Each row was made from one small tree. The marks that hang from a mark follow it in brackets, in the order of their numbers. Every link used is in the known rows. Write each row's tree.
Known rows:
J_9{J_216{J_573 J_906} J_474}: [ -4  -3  38  -8 -14   3   4  -5 -21  15 -28   8 -38  -4 -37 -16   1  -6
  -7   6 -14 -18   4  -4  23 -45  10  21 -15  -7 -27  20   6  28  -9 -11
  15   0  -3   6 -70   8   3  -8   9  15  -4 -29  10  46  17 -48 -20]
J_821{J_139 J_216{J_195 J_232 J_573}}: [  6  10  46 -11 -27   9  28  12  -7  41  14  13 -21  -7   1 -26   1 -11
 -21 -36 -15 -23   6  -4  23 -39  -2  -4 -19   9 -23   0 -24 -33 -19 -20
  31   6   9  -1 -41   7   5 -24  23 -25 -18 -24  -4  42 -10 -26  -2]
J_9{J_216{J_821} J_474}: [ -1 -16  29 -14 -28   6  11   7 -33  -5 -46  27 -41  -2 -35 -20  13 -14
 -14   5 -12 -23   8   7  24 -46   9  25 -15  -6 -45  12  -2  20 -13 -27
  32  -4   5  12 -74  10   1  -9   2  34  11 -24  13  51  -7 -41 -18]
J_946{J_262}: [ -6  -9  30  -6 -29  21  19  -5 -43  -3 -40  32 -30 -10  -5 -11  12 -21
 -15  -2 -27 -37  16  -2  20 -28   6  11 -33  19 -34   7  12 -10 -10 -33
  16   3   9  18 -47   0   6  -4   8  15   5 -19  -5  46 -18 -21  -4]
J_573{J_216}: [ -3  15  30 -17 -39  11  11  14 -38 -22 -33  24 -41  -5   2 -39   7 -21
 -14  16 -14 -42  14   7  19 -38  -9  17 -34  14 -26   2  15   1  -9 -39
   5  15  11  15 -54   9   7  -2  -5  12   2 -24  13  50 -24 -42 -12]
J_262{J_216{J_106 J_232 J_573 J_821}}: [-10 -10  38  -8 -25   4  -3  10  12  25  22  31 -26 -14 -23 -23   9 -12
 -16 -34 -11 -10  11  -9  16 -26   0  -4 -14  -8 -19  18  -3  -1 -15  -9
  13  -3  17 -22 -75   6  13  -9   9 -29  -3 -10  11  23  -3 -48 -11]
J_9{J_216{J_232 J_906} J_474}: [  3  -1  34  -3 -12  -3   7  -5 -20   6 -27  13 -37  -5 -23 -19  11 -10
 -10  10  -3 -22   5   1  26 -50  21  20 -18 -10 -41   7  -7  19 -22 -13
  16  -1   7   5 -68   8   4  -6  18  20   6 -24   6  46  22 -49 -31]
J_262{J_216}: [ -8   5  25 -10 -37  20   6   8 -32  -1 -44  23 -39  -3 -17 -32  10 -14
  -8  14  -9 -31  16  -9  19 -37   2  -1 -31  24 -42  10   9   0 -11 -40
  11   8  11  14 -56   6   0  -3   1  21  -1 -19   2  47 -15 -37 -14]
J_684{J_195{J_216{J_106 J_573 J_821}}}: [-16  -5  43 -15 -42   8   8  25 -15  19  12  43 -34 -12 -20 -30   2 -13
 -17 -15 -29 -14   8   6  18 -37   3  23 -11  10  -4   7  -4  -1   8 -20
  28  -2  19  -1 -79  15   2  -9   1 -26 -10  -7  34  36 -17 -38   6]
J_906{J_216{J_106 J_232 J_573}}: [ -1  -4  39  -4 -21   6   1   2   0  15   8  29 -35 -13 -19 -18  13  -2
  -8 -16 -10 -24   8   0  20 -30  11   3 -19   6 -13   8   1  -4  -8 -11
   0  14  19 -21 -60  10  10  -6  17 -10  -7 -26  19  28  -1 -52 -14]
J_684{J_195{J_216{J_106 J_573}}}: [-11  11  46 -14 -39  16   5  20 -24  13  -2  39 -36  -9 -20 -35  -3  -7
  -8   2 -27 -22   8   0  16 -41   6  22 -12  15  -2   6  -2  -3  13 -25
  23   6  16   5 -69  15  -5  -4   5 -20 -10 -13  30  40 -14 -35   3]
J_906{J_216{J_106 J_573}}: [ -2  -1  36  -8 -26  14   2   3 -11  11 -10  26 -40  -9 -29 -20   4  -4
  -5 -10 -16 -27  10   1  18 -28   4   8 -21  16 -12  13  11  -2  -1 -21
   0  15  14  -9 -59   9   5  -3   7   1  -6 -33  18  35 -13 -47  -9]
J_684{J_195{J_216}}: [-15  12  32 -13 -49  18  14  21 -45  -5 -33  39 -44  -7  -3 -39   9 -16
 -13  25 -22 -32  13   5  24 -51   8  23 -22  28 -28  -1   0  -2   5 -37
  21  11  15  24 -59  18  -4  -3   4  15 -10 -11  26  54 -21 -33  -2]
J_216{J_106{J_380} J_195 J_232 J_573 J_821{J_139}}: [  8  -2  40  -6 -18  -8  23  17  16  31  39  33 -19 -12 -25 -12  -1 -13
 -25 -57 -22  -9  -5  14  18 -17   4   7  -4 -25 -19  -2 -21 -22 -23   0
  25  -6   3 -20 -62  17  23 -23  19 -41  -9 -25   9  14 -31 -46  -2]
J_232{J_216{J_106 J_195}}: [  8   3  37 -10 -26  10   0  23  -6   6  -6  36 -46  -5 -18 -24  -3  -8
 -12   0 -20 -24  18  -4  22 -35   5  17 -21   4 -15   5  -8 -18  -7 -20
  24   5   4   6 -48  16   2   8   8 -15  10 -22  16  34 -10 -35  -1]
J_195{J_216{J_106{J_380} J_232 J_573 J_821 J_906}}: [ -4   5  39  -6 -22 -10   7  19  13  18  32  33 -16 -13 -23 -14   2 -17
 -23 -40 -20  -9 -10  10  27 -24   9  25 -11 -14 -13   7  -5   5 -23  12
   5  -3  12 -17 -79  17  20  -2  15 -41 -16 -21  17  18   7 -55  -3]
J_684{J_195}: [-10   3  29  -6 -41  11  17   3 -44  -4 -31  39 -50  -9  -4 -31  11 -11
 -13  19 -19 -32  15   6  18 -43  10   9 -25  21 -30  -2   6  -4  -1 -35
  19  11   6  25 -56  15   0 -12   0  16  -3 -17  23  43 -25 -40 -11]
J_946{J_262{J_216{J_106 J_195 J_573 J_906}}}: [-12 -13  43   1 -14  -3   3   7   7  47  31   8 -23 -15 -24 -11 -14  -5
 -14 -18 -29  -6  19 -14  14 -18   7   4 -18   0 -12  21   6  -8 -12  -7
  15 -12   9  -9 -59   2  16  -7  20 -41  -2  -5  -2  33   8 -24  -5]
J_906{J_216{J_106 J_195 J_232 J_573 J_821{J_139}}}: [  2 -19  41  -7 -20  -5  15  16  23  38  46  22 -32 -15 -18 -13   8  -6
 -22 -52 -12  -6   4   9  18 -25   9  -1 -10  -1 -18   5 -20 -28 -13  -7
  28  -1  22 -30 -57  16  21 -25  24 -30 -10 -21  18  29 -19 -42  -8]
J_232{J_216}: [  0   0  27 -14 -34  25   3  10 -26 -13 -46  40 -49  -6  -7 -25  11 -16
 -12  14 -13 -36  12  -6  23 -44  -1  11 -30  25 -33   7   0  -9 -10 -28
  10  11  -1  17 -48  13  -2   6   3  19   3 -28  10  44   0 -38  -7]
J_9{J_216{J_906} J_474}: [  0  -4  30  -7 -17   3  11  -2 -31   0 -45  11 -39  -1 -32 -21   6  -8
  -7  19  -9 -26   4   2  24 -49  15  21 -19   0 -40   9   4  24 -17 -20
  21   0   0  15 -66   6   1  -4   8  32   5 -29   8  52  10 -45 -28]
J_139{J_821{J_216{J_195 J_232 J_573 J_906}}}: [ -1  -2  46 -17 -19 -11  27  20  -1  41  30   8 -37 -16  -6 -14   1  -3
 -17 -38 -20  -8  11   4  31 -30   7  -7 -25  -7 -10   8 -11 -14 -33   0
  21   5   6  -7 -55   1  14  -8  21 -40 -18 -12  -8  33   7 -41  -9]
J_821{J_216}: [  2  14  30 -15 -39  19  23   8 -44   1 -44  24 -31  -2  -5 -31   6 -17
 -15   5 -15 -41  11  -5  25 -38  -7   7 -33  24 -30   1  -2 -12 -19 -35
  18  16   7  23 -48   2  -4  -4  -1  15  -6 -34  -1  47 -16 -33  -6]
J_380{J_106}: [  4   5  41  -3 -28  21  30  -4 -36 -11 -35  27 -45   3 -20 -25  10 -19
  -2  11 -18 -34   8  11  21 -35   7  10 -32  14 -19   7   6 -10  -1 -43
   6  -2   3  13 -57   7  12   7   0  14   4 -35  15  48 -24 -36 -14]
J_9{J_216{J_195}}: [ -4  -4  36 -10 -25   5  19  23 -27   8 -30  16 -44  -3 -15 -25   6  -8
  -9   8 -19 -25  17  -7  26 -43  13  13 -24   7 -33   9  -3   2 -18 -37
  28   3   2  18 -58  12   2  -7  11  14   1 -12  12  50 -21 -40  -6]
J_262{J_216 J_946}: [ -7   5  24   3 -36  27   2   8 -25   6 -33  22 -40  -8 -16 -32  14 -19
 -13  12  -1 -32  23  -6  13 -38   2 -13 -27  14 -57  13   3   2 -13 -41
   3   2  19  15 -56  -4   2   1   3  24  -3  -8  -2  46 -30 -35 -21]
J_946{J_262{J_216{J_106 J_195 J_821}}}: [ -6 -25  35  -6 -27   0  11  18  -2  25  11  26 -27 -12 -21 -14  -4 -15
 -22 -19 -31 -12  24  -2  15 -15   6   9 -20   1 -30  12  -1 -17 -13 -19
  31 -14  18  -5 -61   4  16  -6  13 -19  14   1   4  37 -20 -16  -1]
J_946{J_262{J_216{J_106{J_380} J_195 J_232 J_821}}}: [  0 -24  34  -2 -20 -10   7  16   8  25  25  41 -16 -15 -19 -15  -1 -20
 -26 -18 -25  -6  17   5  21  -7  13  19 -13 -15 -36   5 -11 -14 -31  -5
  19 -14  15 -14 -66  10  24  -9  26 -28  15   0   3  20 -18 -28  -6]

Write each row's tree:
[ 13  15  40   1 -18 -19  21  19   0  23  25  20 -17  -7 -14 -21  -7 -10
 -20 -13 -17 -19   2   3  28 -21  13  16 -18 -12 -19  -8 -15 -15 -41   4
  17   4   5  -3 -56  12  12  -6  20 -32  -3 -29   0  22  -8 -48 -14]  J_821{J_216{J_106{J_380} J_195 J_232 J_906}}
[ -4   7  45   1 -16 -10  15  11   2  33  26   8 -37  -9 -27 -11  -7   0
 -11 -32 -26 -13  11  -4  20 -27   8   6 -15 -13   3  11   6  -3  -9  -8
  18   1   5  -6 -61  10  14  -7  11 -42 -11 -20  12  27  -7 -47  -4]  J_216{J_106 J_195 J_573 J_906}
[-10 -15  30 -12 -27   4   3  10   5  20   3  33 -48 -14 -11 -14   5 -14
 -24 -18 -20 -12   8  -6  26 -34  -1  10 -23  15 -20  19   1   1 -12   2
   8   0  -4   2 -67  13  10  -6   3 -20 -10 -24  16  33  16 -44  -6]  J_232{J_216{J_573 J_821 J_906}}
[-15   1  39 -13 -35   6  22  19   0  35  31  25 -32 -15 -12 -24  -5 -10
 -23 -30 -27  -9  -7  11  12 -40   3  11 -10  13 -14   1 -12 -19   4  -8
  35  -7  12  -5 -73  15   8 -17   7 -31 -19 -19  26  36  -7 -34  -5]  J_684{J_195{J_216{J_106 J_573 J_821{J_139} J_906}}}
[ -4 -10  38  -4 -25   7   8  15 -13  21  -2  22 -26 -11 -19 -18  -6 -10
 -13  -2 -26 -21  26  -7  15 -20   5   7 -22   5 -28  11   2 -15 -10 -27
  27  -6  16   1 -53   4   9  -1  18 -13  13  -6  -4  40 -19 -17  -4]  J_946{J_262{J_216{J_106 J_195}}}
[ -5   1  41  -6 -28  -4  13  23   5  12  22  24 -27 -11 -10 -16  11 -14
 -21 -34 -16 -17   1   7  26 -39  11  14 -21  -5 -17   0  -7  -6 -19  -3
  22  -5  23 -10 -76  11  13   1  11 -23  -8 -16  10  33   8 -50 -11]  J_195{J_216{J_106 J_232 J_821 J_906}}
[ -1 -19  27  -9 -38   2  27  23  -9  18  -8  19 -42  -9  -8 -18  14 -11
 -23 -21 -13 -17  10  19  22 -31   9   5 -22  24 -44   1 -13 -24 -12 -31
  30   2  15  -2 -45  17  13 -20  13  13  -8 -26  17  50 -31 -34 -12]  J_906{J_216{J_195 J_821{J_139}}}
[  5   2  34  -5 -20   3  -3   2  -1   7   3  40 -27 -11 -24 -19   9  -6
 -10  -9  -8 -22   1   5  22 -20  12  17 -15   3 -19   7   0   0 -18  -4
 -14  15  11 -20 -63  16  15  -6  21  -9  -6 -34  20  19 -14 -61 -12]  J_906{J_216{J_106{J_380} J_232 J_573}}
[ -6   3  44 -10 -22   3  19  18  17  33  40  15 -20 -15 -14 -14   4 -15
 -24 -60 -17 -12 -13   7  17 -37   2   1 -12  -4 -14   3 -16 -19 -11   1
  28  -6  18 -21 -67  11  14 -11  17 -37 -21 -23   6  31   9 -41  -6]  J_195{J_216{J_106 J_232 J_573 J_821{J_139} J_906}}
[ -2   2  38   6 -22 -15  22  14  -6  17  13  15 -38 -10   1 -13  11  -7
 -15 -17 -16 -18  14  -1  29 -35  19   5 -26  -8 -22  -1  -1  -6 -25  -9
  19   4  11   3 -51  12  16 -10  18 -19  -9 -11   8  38  -4 -49 -12]  J_216{J_195 J_232 J_906}
[ -1  -3  32   4 -21   8  -6  10  16  29  26  40 -21 -16 -30 -24   5 -18
 -24 -26  -2 -10  11   0  14 -15   1  -6  -6 -19 -40  16 -10   4 -28  -1
  -6  -7  18 -20 -79   2  19  -4  10 -25  -7  -6   8  11 -23 -51 -19]  J_262{J_216{J_106{J_380} J_232 J_573 J_821} J_946}
[  4   8  32  -8 -23 -23   9  18   3  -4  30  33 -27 -12  -7 -26  -1 -21
 -28 -12 -13 -21   0  18  21 -18  -1  24 -23 -21 -21  -8   4   3 -35   5
  -3   1   8 -13 -76  13  25  -3   4 -29   4 -26  17  18  -7 -63 -24]  J_573{J_216{J_106{J_380} J_232 J_821 J_906}}
[  7   7  45   0 -21  -5  13  16  -7  12  12  28 -35  -8 -13 -19   8  -7
 -11 -25 -17 -25  16   1  20 -33  16   6 -19 -16 -14  -3  -7 -14 -17 -19
  25   5  17  -5 -54  11  11  -3  17 -22   4 -11   6  28 -23 -45  -7]  J_216{J_106 J_195 J_232}
[-21 -15  28  -6 -29   0   8   9   1  28   2  15 -36 -11 -17 -19   6 -12
 -18 -17 -15  -9   9  -9  20 -29   2  -4 -22  14 -29  23   8   9 -14 -10
   9  -2   7  -3 -72   6  13 -12   2 -16 -13 -16   9  37   2 -45 -12]  J_262{J_216{J_573 J_821 J_906}}
[  0 -14  34 -17 -30  14  16  22   6  31   8  30 -44 -11 -12 -17   3 -16
 -26 -31 -25  -9   7   1  22 -37  -5   4 -15  11 -28  13 -19 -26  -7 -15
  31  -5  -2  -1 -49  20   9 -17  11 -22  -9 -21  16  40 -12 -29   5]  J_232{J_216{J_195 J_573 J_821{J_139}}}
[ -7  -1  31 -10 -23  13  -1   2  -6  16 -11  25 -45 -11 -11 -20   3 -11
 -15  -1 -19 -21   7 -13  24 -40   0   8 -27  21 -20  17   5   0  -9  -6
   1   6  -6   7 -56  12   4   2   6 -13 -11 -28  10  37  18 -45  -7]  J_232{J_216{J_573 J_906}}
[ -5  -6  35 -11 -28  10  25   5  -3  20   7  27 -28 -14  -3 -14  16 -20
 -21 -51 -13 -18   0   5  21 -36   0 -11 -20   0 -30   6 -13 -17 -12 -17
  22   0   9  -9 -58  10  14 -25  13 -11 -14 -25   4  32 -14 -41  -6]  J_216{J_232 J_573 J_821{J_139}}
[  1 -23  44  -2 -22 -14   7  19  20  36  44  27 -37 -14 -18 -12  11  -2
 -20 -40 -16  -4  15   3  24 -22  14   9 -12  -8  -9  12  -9  -9 -13  -1
  17  -1  23 -29 -66  17  19 -17  20 -35  -7 -11  25  25 -13 -49  -4]  J_906{J_216{J_106 J_195 J_232 J_573 J_821}}
[  0  14  36 -17 -35  28  30   4 -29  23 -25  16 -24  -5  -6 -27   1 -16
 -15 -20 -17 -35  -1  -3  18 -39 -16  -6 -25  27 -27   4  -9 -26 -11 -31
  22  13   2  11 -44   2  -4 -16   4   1 -18 -40  -5  47 -13 -27  -3]  J_821{J_139 J_216{J_573}}
[  8  11  29 -12 -22 -13  19  14   7  -2  28  24 -20 -15  -3 -25  -1 -22
 -30 -25 -11 -23 -10  26  16 -23  -8  12 -20 -12 -31 -12  -6 -16 -33  -1
   8  -2   7 -16 -66  11  26 -13   6 -23   1 -34   9  20 -14 -57 -27]  J_573{J_216{J_106{J_380} J_232 J_821{J_139} J_906}}
[  2  -7  40   3 -11 -30  13  16  22  35  52  26 -24 -13 -25  -7  -3  -8
 -25 -49 -24   2   1   9  26 -14  17  15  -8 -33  -7   5  -7   0 -30  18
  11  -8   4 -22 -74  17  28 -15  15 -57  -9 -17  13   9 -13 -58  -3]  J_216{J_106{J_380} J_195 J_232 J_573 J_821 J_906}
[ -1  -4  29 -11 -32  11  32   9 -14   2  -9  28 -34 -11   1 -16  20 -22
 -25 -37  -8 -27  -1  13  20 -39   3  -8 -25   4 -43  -5 -12 -27 -18 -24
  29  -1  12  -1 -54   9  12 -19  11   6  -7 -26   1  37 -23 -40 -12]  J_216{J_232 J_821{J_139}}
[ -5   2  33 -12 -40  -3  11  26 -13   1   9  61 -26 -12 -16 -33   7 -18
 -24  -1 -21 -15   1  18  23 -32  14  33  -9  -1 -23  -8 -14  -5 -15  -7
  18  -1  17  -1 -77  22   9  -6  13 -15   0 -11  33  25 -22 -46  -7]  J_684{J_195{J_216{J_106{J_380} J_232 J_821}}}
[ 16  -3  30 -12 -14   1  15   2  -8   1 -17  35 -20  -5 -44 -18   4 -18
 -19 -14  -7 -20 -11  22  18 -34   8  22  -2 -23 -49  -5 -26  -5 -29 -11
  32  -8   3 -10 -74  12  11 -15  18  20  13 -35   5  26 -11 -46 -29]  J_9{J_216{J_106{J_380} J_232 J_821{J_139}} J_474}
